What can hang from each mark
J_444: J_120 J_487 J_862 J_902
J_487: J_439
J_862: J_444
J_197: J_120
J_902: J_444 J_575
J_296: J_487
J_439: J_487
J_120: J_444

Every row comes from one small tree of marks. The marks that hang from a mark follow it in brackets, in the order of their numbers. Every link used is in the known rows. Which tree was each row made from?
Known rows
J_120{J_444}: [ -4  -5  14  10  15  15 -12  -6  -9  22  15  -9  15   2  10   9]
J_120{J_444{J_487{J_439} J_862 J_902}}: [-10  10   8  41 -10  35 -26 -46  17  58  21 -15   3  12   5  18]
J_197{J_120}: [  3 -18   7 -17   3 -12  -8  12  -7   0  10   9   1  -7  -5   1]
J_444{J_120 J_487{J_439} J_862 J_902{J_575}}: [ -9   4  17  50 -13  42 -23 -55  37  35   3  -6 -36  11 -21  28]
J_120{J_444{J_487{J_439} J_862 J_902{J_575}}}: [-18  -3  10  50  -3  52 -32 -47  16  62  26 -10 -12  13 -12  22]
J_197{J_120{J_444{J_487 J_902{J_575}}}}: [ -2 -19  23  21  18  31 -38 -19  -8  40  16  20  -5  -1 -16  25]
J_120{J_444{J_487{J_439} J_902{J_575}}}: [ -6  -1  10  46   7  54 -41 -28   2  49  27  11 -19   7 -16  17]
J_862{J_444{J_487{J_439} J_902}}: [-15  14 -17  20   3  21 -36 -10  27  40  16  22  -6  12 -14  12]
J_296{J_487}: [ 11  -1 -19   2   5  17   3   5  -3  -9   4  22 -17  13  -5  -2]
J_197{J_120{J_444{J_487 J_862 J_902{J_575}}}}: [-13 -20  23  24  10  30 -29 -36   4  50  15   1   2   5 -12  31]
J_439{J_487}: [-18   2  -3  16  12   5 -14   7  -7 -19   3  -5  -4  -8   0   5]
J_862{J_444{J_120 J_902{J_575}}}: [-21  13   7  21  31  22 -21 -21  30  14   4   8 -14   6 -20  31]
J_197{J_120{J_444{J_487{J_439} J_862 J_902}}}: [ -5 -11  14  21  -6  20 -31 -29   7  51  30  -4   4   5  -1  16]
J_902{J_444 J_575}: [-10 -24   7  13   5  21 -23 -19   2  10  22  -3 -22 -11   6  -4]
J_197{J_120{J_444{J_902{J_575}}}}: [ -6 -12  19  12  21  23 -25 -14  -9  25  27   4  -6  -5 -13  18]
J_862{J_444{J_487}}: [-16  -9  -6   2  16   7 -27   4  15  32  -2  23  15  13  -8  17]
J_902{J_444{J_120 J_487} J_575}: [  0 -29  28  29   7  29 -37 -34  12  19   1  11 -25  -7   6  14]

Which tree is each row?
[-21   6  14  36  11  38 -10 -49  11  39  18 -26  -1   8  -6  25]
J_120{J_444{J_862 J_902{J_575}}}
[-12 -31  22  36 -12  34 -37 -47  28  36  23 -12 -31  -1   6  10]
J_902{J_444{J_120 J_487{J_439} J_862} J_575}
[  0 -15  27  23 -11   7 -20 -53  26  26  -6 -16   0  -2  31  15]
J_902{J_444{J_120 J_487 J_862}}
[-16   5  11  31  28  31 -34 -27  31  31  -8  25 -13  11 -23  39]
J_862{J_444{J_120 J_487 J_902{J_575}}}
[  9 -14  18  22 -12  15 -37 -26  17  20  16   4 -19  -8  24  -2]
J_902{J_444{J_120 J_487{J_439}}}
[-15   1  -3  44 -19  41 -22 -46  28  43  12  -2 -30  13 -25  15]
J_444{J_487{J_439} J_862 J_902{J_575}}
[ -5  -9  21  17   3  15 -23 -36   5  46  10  -3  15   4   2  26]
J_197{J_120{J_444{J_487 J_862 J_902}}}
[ -6  -1  17  43  17  48 -32 -34  -1  44   6  12  -7   7 -13  27]
J_120{J_444{J_487 J_902{J_575}}}
[ -2   4   5  36   2  36 -22 -31   9  25 -11  25 -25   5 -25  20]
J_444{J_487 J_902{J_575}}
[  1   0  17   4  14   8 -20 -12  -7  21  22   1   7  -6   2  13]
J_197{J_120{J_444{J_902}}}
[ -8   6  25  47   0  35 -12 -62  33  29 -21  -4 -22  11 -16  40]
J_444{J_120 J_487 J_862 J_902{J_575}}
[ -3  -8  17  26 -19  14 -15 -31  28  29   0 -10  -9  12   1  16]
J_444{J_120 J_487{J_439} J_862}
[ -5 -32  11  23   2  29 -36 -26   3  27  10  14 -20  -6   3   4]
J_902{J_444{J_487} J_575}
[ -9  17   1  25   9  21 -36 -19  35  32   8  19 -11  11  -9  23]
J_862{J_444{J_120 J_487{J_439} J_902}}
[-12  26   4  12  24   7 -14 -20  32  10  -1   3   1   5  -3  26]
J_862{J_444{J_120 J_902}}
[ -5  -7  22  12  -7  -2  -6 -47  26  10   5 -34  -1  -8  34   6]
J_902{J_444{J_120 J_862}}
[  2 -30  15   4   3  14 -39   8 -12  39  33  15   5   1  -2   7]
J_197{J_120{J_444{J_487{J_439}}}}
[  2  11   7  38  -1  37 -34 -26   3  46  22   7  -5   6   1  12]
J_120{J_444{J_487{J_439} J_902}}
